What can hang from each mark:
vizig: garopom
refov: kita
tepadog: desal mekiv
mefol: desal mekiv
mekiv: mefol sulol tepadog
kita: garopom noler refov
gufef: basu
noler: kita
desal: bafu mefol sulol tepadog
fivi: garopom
sulol: mekiv tepadog
basu: garopom gufef
bafu: desal garopom
garopom: bafu basu fivi kita vizig

In the rows, 128 means zero.
Known rows, with every way that one mark hangs from another:
mekiv[sulol tepadog[desal[bafu mefol]]]: [112 127 186 153 119 103 105  96 114 149 142 151 152 128 138 110 150 150
 149 107 168 154 138 131 187 108 141 129 118 137 173 122 102 184 107  95
 169 127 173 129 164 110 102 153  71 125 147  91 181  94 135 120  76]
sulol[mekiv[mefol tepadog[desal]]]: [129 137 161 136 141  50 149  60 116 155 147 163 150 132 114 116 156 126
 166 143 133  91 120 136 151 121  87 155 101  97 181  89 101 161  97 105
 159 119 133 120 159 115  64 147 102 140 141  70 119  86  94 131 127]
garopom[bafu basu]: [ 93 160  92 143 129  72 116 132 138 137 152 113 144 133 130 143 136 121
 135  97 152 118 114 109 124 117 149 152 121 127 140 150 136  97 113  78
 138 128 123 156 136 123 139 147 125 133 142 114 140 137 135 147 111]
mefol[desal[sulol tepadog]]: [127 136 174 175 131 131 170 124 105 118 116 122 134 127  93 130 164 124
 142 132 150 155 113 154 147 166  85 124 139 138 133 125 129 137  86 140
  46 123 106 101 126  83 117 152 145 143 130 145 142 170 133 113  96]
garopom[basu kita[noler refov] vizig]: [148 130 109  86 194 115 119 143 149 134 128 141 120 127 146 145 128 120
 139  96 216  80 156  76 137 119 155 121 144 104 148 130 176  81 141  55
  97 144 156 126  58  97 164 169 149 144 147 140 119 114 128 144 102]
basu[garopom[fivi] gufef]: [122 131 137  86 147 126 113 108  94  93 152 123 109 110  95 117 136 117
 147 184 131 137 105 127 107 136  99 112 119 106 132 149 122 151 136  92
 152 184 112 141 125 129 129 133 149 138 143 129 129 118  83 141 100]
tepadog[desal[bafu[garopom] mefol sulol[mekiv]]]: [121 103 184 147 102 136 125  85  55 172 128 109 109 159 100 141 159 150
 155 111 128 119 127 144 179 134 147 123 127 157 173 124 135 200 122 110
  88 138 170  65 142 141  97 149  78  89 135  83 186  85 143 138 140]
bafu[desal[sulol] garopom[kita]]: [150 122 141 104 138 195 160 135 104 164 130 116 118 154  96 152 124 109
 168 162 160 122 143 146 122 115 121 158 164 150 153 145 191  99 161  54
  31 126 104  87  82 146 158 126 138 115 118 100 136 165  92 153  68]
mekiv[sulol tepadog[desal]]: [116 127 172 142 140 102 126 107 130 149 125 152 144 120 120 111 139 116
 143 133 140 150 140 132 149 104  92 155 135 116 171 110 126 159 123 102
 149 124 137 136 143 114 112 151 101 136 157 113 130 120  91 117  69]
sulol[mekiv tepadog]: [106 127 134 137 115  40 150 120 107 164 117 130 128 114 133 113 134 148
 131 146 101  72 135 137 108 135 128 139  99 109 132  94 126 167  87 174
 113 127 102 115 133 114 108 128 122 128 120  96 126 114  96 134 130]
noler[kita[garopom refov]]: [106 146 121  67 146 145 169  98 129 129  94 118 125 161 121 129 123 112
 128 168 148 153 176 140 146 137 126 111 109 123 150 124 145 121 126  85
 154 101 131  77 134 134 134 121 166 156 144 128 147 137 133 110 121]
tepadog[desal mekiv[mefol]]: [131 138 151 149 137 101 122  88 133 141 149 133 133 139 125 129 141 126
 134 122 146 111 120 161 154 123 109 136  91 124 154 106 134 149 124 104
 165 144 162 105 151 134  91 152 123 121 123  99 127  95 123 134 135]
kita[garopom[fivi] noler]: [163 116 138 109 160  97 103 122 116 123 132  86 122 121  83 145 128 105
  93 174 148 127 167 145 148 127 136 123  88 148 145 127 121 128 102  78
 106 131 147 151 101 130 111 157 168 123 121 125 129  95  82 114 137]
kita[garopom]: [130 128 130 126 131 151 132 121 115 142 121 116 127 141 116 141 139 111
 117 156 140 142 162 147 141 123 144 131  95 138 142 122 123 125 128  97
 135 122 146 127 152 137 125 126 150 128 135 120 146 125 112 119 132]
basu[gufef]: [118 131 135  86 127 143 118 123 121 105 150 142 113 116 122 115 143 121
 145 138 123 139 136 122 105 137 113 137 145 112 128 134 133 147 144 118
 145 161 120 127 113 110 133 129 123 126 144 126 129 126 110 145 133]
mekiv[mefol[desal[bafu]] sulol[tepadog]]: [ 90 148 154 188 107  95 160  99 133 141 139 161 165 122 147 128 203 140
 154 107 143 108  79 121 117 144 158 130 116 151 172 102 108 163 107 136
 109  86 116 148 131  54  99 148 118 103  99  92 172 148 130 121  72]
vizig[garopom[bafu[desal] kita[noler refov]]]: [137 151  70 113 173 145  82 118 121 140 134 130 137 141 136 161 108  93
 148 145 200 134 203 122 124 111 150 180 102  84 159 143 144 113 124  40
  85  95 130  38  97 112 174 156 177 132 154 123 145 145 117 148 123]
garopom[bafu fivi kita[refov]]: [108 152  67  87 166 128 124 108 133 136 126 127 129 142 131 111 135 124
 147 120 156 118 127 103 151 124 132 110 117 130 147 160 150 122 121  71
 130 115  95  70 161 119 157 132 153 177 146 130 122 163 105 164 112]
garopom[basu fivi]: [128 135 128 102 157  59 133 129 143 121 151 109 127 124 107 129 131 122
 133 112 146 104  99 130 148 122 121 125 136 146 123 147 142 116  89  89
 101 139  96 178  94 140 123 160 145 155 121 131 107 133 116 157  77]
noler[kita[garopom[basu[gufef] fivi] refov]]: [ 99 154 139   6 175  93 168 100 137  98 135 106 107 138  91 114 142 101
 145 164 158 133 149 131 146 143 108 114 128 123 144 148 161 125 102  28
 141 151 100 127  79 135 132 158 183 175 156 131 132 141 106 150  74]
bafu[desal[tepadog] garopom[kita vizig]]: [119 126  80 114 155 210 151 148 109 151 154 123  97 121 118 144 116 101
 145 175 199 118 162 148 122 114 129 149 160 105 164 137 169  89 115  82
  60 136  87  93  86 128 189 109 132 148 126 116 119 140 113 133 118]
desal[bafu mefol sulol]: [132 114 176 144 107 132 123 102 102 140 137 115 143 153 125 138 160 170
 142  99 142 136 114 123 156 144 154  89 125 166 133 146 121 145 121  99
 105 138 152 103 148 133 104 142 101 111 122  99 198 113 179 128 108]
basu[garopom[bafu vizig] gufef]: [ 83 154  72 143 125 146  79 122  90 110 170 133 114 111 135 132 158 115
 142 166 153 137 115  86  62 124 125 126 118  59 159 168 135 112 163  72
 206 182 118 112 153 134 155 117 117 119 174 103 158  96 128 125 170]
mekiv[tepadog]: [123 135 141 109 136 101 141 116 129 141 128 138 143 121 121 114 125 136
 138 147 144 135 130 122 130 123 105 133 118 131 138 120 109 118 107  99
 150 131 132 150 135 125 113 128 116 154 131 100 122 117 110 119  96]
desal[mefol[mekiv[sulol tepadog]]]: [ 99 150 174 117 113 140 149 115 114 135 145 131 164 136 142 129 144 165
 132 162 145 129 154 126 143 106 120 109 140 152 165 148  93 126 103 102
 137 103 109 147 170 106  91 154 109 151 151 108 156  67 116 127  72]
gufef[basu[garopom[fivi vizig]]]: [ 94 136 108 156 158 114 115 123 103 134 171 117 112  97 106 153 134 117
 115 150 152 127  97 117  83 118  94 118 122  97 142 140 137  91 140  52
 132 174  98 148 149 146 119 130 135 158 139 129 116  93 137 127 113]
fivi[garopom[bafu basu[gufef]]]: [ 81 158 100 102 125 110 103 132 107 107 161 102 117 123 123 147 158 119
 146 124 173 118 115  97 127 118 120 159 131  95 160 156 149 101 141  58
 110 154 134 141  99 129 147 149 125 142 156 107 142 142 103 173 112]
garopom[fivi vizig]: [129 125  99 126 153 126 118 135 130 117 156 120 111 114 124 122 149 122
 117 133 134 111 101 111 117 122 111  96 133 112 148 155 141 115  99 100
 121 156  83 136  99 173 132 135 122 156 135 131 113 108 142 124 154]
mefol[desal mekiv[tepadog]]: [109 166 163 137 125 105 171 146 109 114 128 167 147 122 126 113 169 121
 135 152 152 136 148 127 125 130 108 140 122 131 157 136 114 121  95 148
 144 104 116 152 129 105  94 163 127 171 125  91 103 104  92 130 114]
mefol[desal[bafu sulol[tepadog]] mekiv]: [ 99 143 197 191 102  84 183 142  87 143 111 151 141 133 130 129 212 142
 137 120 130 120 141 125  92 150 141 122 113 167 145 132 147 161  94 175
  83 113 122 124 116 105  99 183 139 134 113  67 155 126 116 131 111]
mefol[desal mekiv]: [120 159 149 160 117 135 159 159 104 101 126 156 133 123 134 129 167 116
 126 138 133 128 144 135 126 134 133 131 133 133 151 140 132 133 109 168
 124 104 117 133 122 111 111 167 135 145 118 121 108 115 108 138 148]
sulol[mekiv tepadog[desal[bafu[garopom]]]]: [ 91 109 150 147 111  60 135 115  75 189 111 128  99 122 121 120 150 128
 139 127 121  98 145 140 133 130 163 157 100 128 168  87 139 220 107 170
 121 123 156 102 113 112 121 138 101  99 114  66 141 102  97 132 139]
desal[tepadog]: [113 127 138 136 135 131 144 114 122 125 125 116 121 117 115 132 125 132
 124 147 143 138 138 150 144 137 113 126 132 130 123 121 108 136  86 142
  99 125 116 117 139  98 138 128 141 149 132 149 127 139 131 117 118]
bafu[desal[tepadog] garopom[basu[gufef]]]: [107 141 144  75 145 144 147 124 118 124 166 107  99 110  84 143 121  95
 160 158 186 146 148 148 107 136 121 176 169 123 138 134 149 124  96  76
  39 161  90 159  57 112 156 136 143 136 138 117 115 153 110 163  69]
garopom[bafu basu[gufef] kita[noler] vizig]: [113 145  68  94 165  92  70 156 133 116 190 134 118 103 133 139 152 111
 144 121 200  84 144  77 108 102 150 157 140  82 160 156 180  66 154  37
 149 169 140 148  64  75 175 165 123 123 165 110 143 101  93 153 142]
gufef[basu[garopom[bafu]]]: [ 67 168  97 183 122  94 101 113 102 151 159 116 138 113 115 164 130 122
 126 132 147 154 118 127  74 122 123 161 107 103 138 135 118  93 168  56
 167 130 133 133 203  95 124 119 132 130 150 110 150 115 127 134 108]
refov[kita[garopom[basu fivi vizig] noler]]: [124 127 131 114 179  53 129 149 144 123 148  96 115 107 103 156 134  98
 105 165 178  89 141 131 139 119 167 118  94 139 155 141 178  96  70  49
  82 170 129 167  41 171 124 164 141 154 123 130 110  98 103 119 146]
bafu[desal[sulol[mekiv[mefol] tepadog]] garopom]: [126 126 162 143 113  89 187  72  99 193 136 108 141 147  91 156 148 134
 163 171 113  67 108 139  75 146 108 159 124 139 174 100 146 146 100  74
   9 116  62  96  99 142  83 129 134 103 111  53 139 121 103 144  81]
mekiv[sulol tepadog[desal[bafu]]]: [108 125 172 154 124  90 123  99 124 158 126 164 143 119 127 113 162 122
 157 116 151 163 142 127 149 104 122 152 122 135 170 117 118 170 132 107
 170 124 166 143 149 104 113 152  85 126 158  95 155 119 107 110  78]
fivi[garopom[basu vizig]]: [120 133 104 133 147 133 122 156 114 122 143 109 108 128 144 162 150 125
 124 117 193  86 111  94 146 111 122 127 135  98 167 148 160  77 127  78
  76 157 136 153  71 171 146 149 119 152 139 128 127 123 146 144 121]
garopom[kita]: [133 130 113 102 145 149 137 141 130 141 126 147 125 140 134 123 124 128
 148 136 148 106 141 135 153 113 132 135 136 125 132 131 149 106 146 114
 135 117 138 108 125 105 154 125 133 140 126 129 130 149  97 147 106]
fivi[garopom[basu]]: [119 136 132 117 140 112 131 141 116 124 129 101 119 136 129 160 133 134
 131 120 180 100 116 117 162 116 120 144 130 124 151 134 143  97 125  86
  69 136 146 157  90 144 135 150 132 146 127 128 125 144 115 154  85]
tepadog[mekiv]: [119 140 124 121 119 113 131 123 134 146 129 118 124 132 124 119 111 141
 120 140 136 124 145 154 133 124 126 124  97 135 124 128 128 125 122 105
 146 159 141 120 141 138 117 132 121 133 122 128 133 119 123 128 126]
garopom[kita[refov]]: [131 131 114  81 160 168 147 117 137 141 102 157 125 146 145 121 123 129
 152 121 163 116 152 117 146 130 140 114 134 125 133 127 156 124 151 103
 116 111 133  75 139 102 158 125 153 157 139 147 124 162 110 149  93]

Rows:
[ 83 165  66  84 171 152 121 116 134 155 115 129 133 168 152 157 128 116
 164 102 198 110 151 110 155 106 144 161 121 117 151 153 147 102 123  35
 117  92 133  60 139 113 184 161 184 163 167 152 154 168 136 175  66]
vizig[garopom[bafu basu kita[refov]]]
[120 137 176 146 145 115 140  69 142 145 145 154 167 134 120 126 157 124
 163 135 147 129 110 127 149 106  87 147 130 124 188 104 117 147 124  71
 151 105 132 143 156  92  86 149 114 128 149 107 133 108 100 119  64]
mekiv[mefol sulol tepadog[desal]]
[125 126  79 115 148 194 122 161 104 133 131 130 100 135 156 147 145 129
 131 144 190  75 134 105 162  97 118 123 137  82 176 146 167  79 156  93
  95 146 141  90  94 150 171 122 121 161 133 122 131 135 109 145 136]
fivi[garopom[kita vizig]]
[ 67 167  59 198 128 121  93 124  97 151 176 123 130 107 132 163 139 117
 120 132 162 141 108 105  58 110 122 148 106  79 154 146 133  69 165  49
 175 150 116 130 190 131 137 117 117 137 160 107 146  90 153 120 143]
gufef[basu[garopom[bafu vizig]]]
[148 150  84 129 164 108  95 122 134 139 143 134 141 129 131 139 108 105
 141 128 191 127 186 112 114 121 162 156 110  94 150 138 163  99 140  61
  97 115 129  77 111  99 158 142 140 129 141 101 125 147  97 145 138]
garopom[bafu[desal] kita[noler refov]]
[ 92 140 130 148 116 100 141 103 119 158 126 110 115 122 121 124 126 151
 123 136 166 150 153 173 151 131 142 118  91 154 115 125 100 143  89 123
 140 158 157 113 157  99 123 137 109 148 126 122 162 133 145 112 128]
desal[bafu tepadog[mekiv]]
[103 147 168 160 104 171 174  84 102 163 122 115 137 162  96 150 193 139
 160 119 165 129  85 147 138 154 135 127 116 185 175 133 131 131 136  61
  84 119 161 105 124 103  88 147 122 100  90  90 178 126 147 133  96]
tepadog[mekiv[mefol[desal[bafu[garopom] sulol]]]]
[145 147 150 148 116 140 129 140 107 110 174 132 140 136 139 144 129 139
 128 153 147 123 174 145 129 121 152 123 128 128 134 152 128 117  95 133
 100 125  92 125 129 169 101 152 120 143 124  88 128  85 140 151 141]
bafu[desal[mefol[mekiv]]]
[112 142 179 191 126 133 177  67 111 123 136 136 152 138 106 137 209 140
 166 112 167 141  86 148 145 171 112 117 130 163 155 125 108 138  88 107
  67 104 124 112 147  64  92 160 136 130 112 107 181 162 164 116 100]
mekiv[mefol[desal[bafu sulol tepadog]]]
[128 125  97 139 156 126 112 128 102 115 146 117 110 114 118 134 138 122
 124 168 152 117  92 115 103 121 106  96 117  98 150 155 129 112 118  91
 150 174  98 138 130 173 135 127 134 143 141 129 127  93 125 117 127]
basu[garopom[fivi vizig]]
[118 130 177 164 116 147 120 127 101 120 147 135 136 143 146 137 152 141
 123 129 127 134 164 144 169 104 132 122 148 139 164 136 135 170 124 143
 133 115 130 113 168 119 102 172 108 124 162 129 144  75 118 141 120]
tepadog[desal[mefol[mekiv[sulol]]]]
[114 164  83 119 136 138  92 125  95 123 186 154 124 113 120 129 127 101
 174 185 172 140 146 135  89 112 138 170 119  65 150 156 160  98 166  63
 169 163 110 101 140 115 169 119 129 129 156  80 151 151  62 163 106]
basu[garopom[bafu[desal] kita] gufef]
[140 124 125  68 165 140 124 162 129 152 121  98 115 134 106 159 106 119
 135 136 201  84 147 123 158 108 162 167 150 151 148 119 169  81 151  61
  81 111 181 160  41  69 164 154 156  98 112 131 124 112  75 157  61]
bafu[garopom[basu kita[noler]]]
[146 120 105  93 168 165  98 145 115 134 120 121 125 135 128 158 110 117
 128 163 178 100 173 141 164 103 127 164 119 108 140 124 130 113 139  87
 100 104 168  90  83  88 162 156 185 117 129 152 144 119 101 139 110]
vizig[garopom[kita[noler]]]
[ 96 118 163 148 101 106 107 135  87 178 124 106 104 136 133 123 118 157
 113 121 160 124 154 156 168 130 183 130  74 154 156 107 136 210 100 144
 155 156 200 100 124 134 121 135 105  98  92  62 172  73 135 142 114]
sulol[tepadog[desal[bafu[garopom] mefol] mekiv]]
[ 91 151  68 127 144 128  99 110 114 128 142  92 126 136 116 147 135 107
 125 147 124 129 117 132 136 110 112 145 102 116 149 167 109 137  88  77
 130 107  90  91 138 153 145 144 169 148 143 138 143 129 136 139 134]
vizig[garopom[bafu fivi]]
[134 109 191 177 107  74 117  85  73 157 141 134 130 148 118 128 169 161
 155  92 124 123 129 150 175 135 140 113 105 130 151 122 131 197 105 125
 118 148 158  68 160 140  84 165  72 109 142  83 190  97 147 132 148]
tepadog[desal[bafu mefol sulol[mekiv]]]
[139 145 130 179 108 114 102 114 108 133 175 105 160 145 114 147 138 138
 140 125 140 149 128 130 120 134 138 132 121 122 140 164 141 118 104  67
  80 130  89  89 150 173 113 138 103 119 139  77 176 129 162 137 123]
garopom[bafu[desal[mefol sulol]]]
[143 117 159 133 125 174 154 126 105 153 128  98 121 147  85 157 130 111
 150 152 137 144 128 135  95 132 111 155 156 151 145 141 166 120 137  61
  25 133  98 104  86 171 125 126 130 109 126  93 134 141 124 136  91]
bafu[desal[sulol] garopom]
[133 145 112 150 134 138  91 105 101 126 180  79 147 153  96 162 132 126
 140 146 143 139 123 147 134 120 105 136 100 125 149 183 124 134  68  29
  52 124  61  62 137 199 126 157 151 141 143 104 175 127 168 154 101]
vizig[garopom[bafu[desal[mefol sulol]] fivi]]
[122 135 171 179 110  38 172 122  88 152 109 135 140 128 107 116 179 141
 145 131 106  96 114 139 111 163 102 136 109 116 146 100 143 172  82 162
  53 126  88  86 114 104  95 156 120 129 117  92 139 151  99 129 103]
mefol[desal[sulol[mekiv tepadog]]]
[130 128  97 136 185 103  93 138 104 140 171 118 110  93 104 158 123 118
 112 163 195  98 128 122 102 103 114 130 119  88 146 131 154  69 167  35
 119 161 134 147 107  92 141 149 149 145 132 126 115  83  89 134 101]
gufef[basu[garopom[fivi kita[noler] vizig]]]
[113 137 159 150 128  42 147  47 105 164 147 178 149 132 120 114 178 135
 173 118 141 103 117 138 157 119 116 149  94 117 182  92  91 173  97 105
 177 121 155 126 161 109  66 152  87 136 142  54 148  85 112 126 136]
sulol[mekiv[mefol tepadog[desal[bafu]]]]
[118 124 172 144 114  71 154 125 123 178 109  99 130 135 113 123 130 156
 122 146 119 105 136 146 104 138 101 119  87 153 116 114 153 142 107 108
  93 161 119 105 129 137 109 148 137 126 114  92 145 129 111 129  75]
desal[sulol[tepadog[mekiv]]]
[115 149 175 163 108  53 172  87  87 158 115 166 153 131  95 107 195 140
 172 120 142 130 111 134 135 146 110 132 105 135 162 121 106 152  94 114
 107 128 127 118 136 103  74 163  73 150 132  74 163 137 113 114 104]
mefol[desal[bafu sulol[mekiv[tepadog]]]]
[119 114 157 140 113 161  95 119  85 141 134 120 106 146 129 138 138 134
 133 102 161 152 140 133 186 127 180 130 124 152 167 130 129 186 124 132
 141 130 197 107 125 133 129 131  97  93 118  88 171  86 156 135 139]
tepadog[desal[bafu[garopom] mefol]]
[ 97 137 166 165 117 108 176  46 119 165 137 107 142 148 104 147 167 167
 151 135 164 129 114 168 140 146 105 102 106 181 132 124 107 126  95  61
 100 149 139 104 169  97  89 153 131 133 123 103 186 133 162 110  97]
desal[bafu sulol tepadog[mekiv[mefol]]]
[ 75 166  76 156 136 113 112 125 103 164 164 132 137 119 121 156 124 123
 143 145 167 130 131 131 105 107 130 164 111 100 139 133 139  74 189  50
 161 117 140 110 201  74 151 124 135 139 147 110 148 130  93 151  85]
gufef[basu[garopom[bafu kita]]]
[130 130 181 119 115  75 146  79  90 160 131 119 159 149 104 121 142 175
 150 152 132 102 124 132 157 138  92 106 114 134 150 124  97 144  86  81
 100 143 113  96 164 138  74 142  92 146 142  86 164  89 130 122  87]
desal[mefol sulol[mekiv[tepadog]]]
[154 124 147 106 160 133 115 108 120 136  97 108 126 142 113 147 125 107
 108 148 169 149 196 120 136 146 155 113  91 135 148 109 128 137 129  75
 107 119 179 109 123 112 117 148 175 121 142 132 140 107 111 107 142]
kita[garopom noler refov]
[156 134 133  45 167 134 113 151 126 130 171 124 107 111  91 148 107  91
 163 162 210 105 173 129 113 114 152 196 165 116 148 130 188  93 157  37
  62 153 143 162   4  86 168 156 144 102 125  97 117 128  58 180  69]
bafu[desal garopom[basu[gufef] kita[noler]]]
[120 142  50 123 171 164  80 143 101 129 125 110 113 136 156 160 143 124
 117 133 214  93 163  63 147 112 144 123 117  72 196 152 166  78 157  48
  98 132 166  57  97 120 169 139 138 156 155 121 143 123 115 134 171]
fivi[garopom[bafu kita[noler refov] vizig]]
[126 123 153 128 145  92 128 136 124 133 109 108 125 121 110 148 118 107
 103 183 144 126 181 155 137 130 177 139  85 147 138 111 154 124 104  99
 104 134 172 121  83 123 114 136 140 117 111 125 130 112  82 103 162]
refov[kita[garopom noler]]
[118 156  93 133 154 128 126 133 127 159 156 118 146 161 112 172 137 104
 175 129 189 112 144 143 128  92 114 195 127 120 142 166 179  73 120   9
  55 115  94  81 108 152 171 171 170 144 156 107 165 175 119 174  44]
vizig[garopom[bafu[desal[sulol]] basu kita]]
[125 161  64 153 153  87 108 139 136 133 198 103 132 122 106 155 154  78
 125 138 183 124 139 121 107 104 152 150  94 109 168 172 169  71  72  15
 108 153  66 162 115 209 138 153 136 165 154  82 133 122 131 141 144]
kita[garopom[bafu[desal] basu fivi vizig]]
[115 148 164 111 119 123 142 127 104 126 142 136 154 135 136 127 132 159
 124 158 148 121 161 121 145 119 122 111 118 147 142 143  96 121  90 123
 159 120 126 143 154 132  90 148 119 164 131  86 130  58 125 139 111]
desal[mefol[mekiv[tepadog]]]
[114 133 161 150 130  92 186  36 106 155 137 109 145 147  91 144 172 154
 162 159 125  92  96 163 136 151  73 117 130 143 148 110 105 137  82  94
  52 118  83  88 173  96  77 142 139 139 150 123 155 130 137 117 110]
desal[sulol[mekiv[mefol]] tepadog]
[143 127 170 161 118  92 151  79  88 146 159 104 140 134  92 136 131 159
 150 159 139 126 147 180 149 152 100 119 127 110 133 124 114 149  53 112
  23 148  64  71 151 140  94 145 104 146 142 103 159 132 147 129 111]
bafu[desal[mefol sulol[mekiv] tepadog]]
[117 124 162 148 125  85 172  76  94 158 120 102 128 133  87 130 150 147
 146 155 120 114 130 161 142 149  82 124 136 133 127 115 113 147  86 121
  50 134  88  79 156 103 106 148 125 144 154 136 147 141 122 114 110]
desal[sulol[mekiv] tepadog]
[126 165  74 130 143  78 120 150 146 148 174 140 145 130 129 140 121 106
 165 117 185 108 142 134 127  97 160 182 127 107 143 148 175  68 124  60
 106 119 104 137 113 131 162 148 123 147 136  91 131 166  97 170  85]
garopom[bafu[desal] basu kita]
[161 121 121  66 193 115 114 115 137 124 114 120 120 129 113 121 115 121
 130 135 174 105 155 111 163 133 130 105 129 129 140 129 148 129 126  79
  93 125 135  97  87  91 142 157 169 152 125 147 107 132  82 148 102]
garopom[fivi kita[noler refov]]
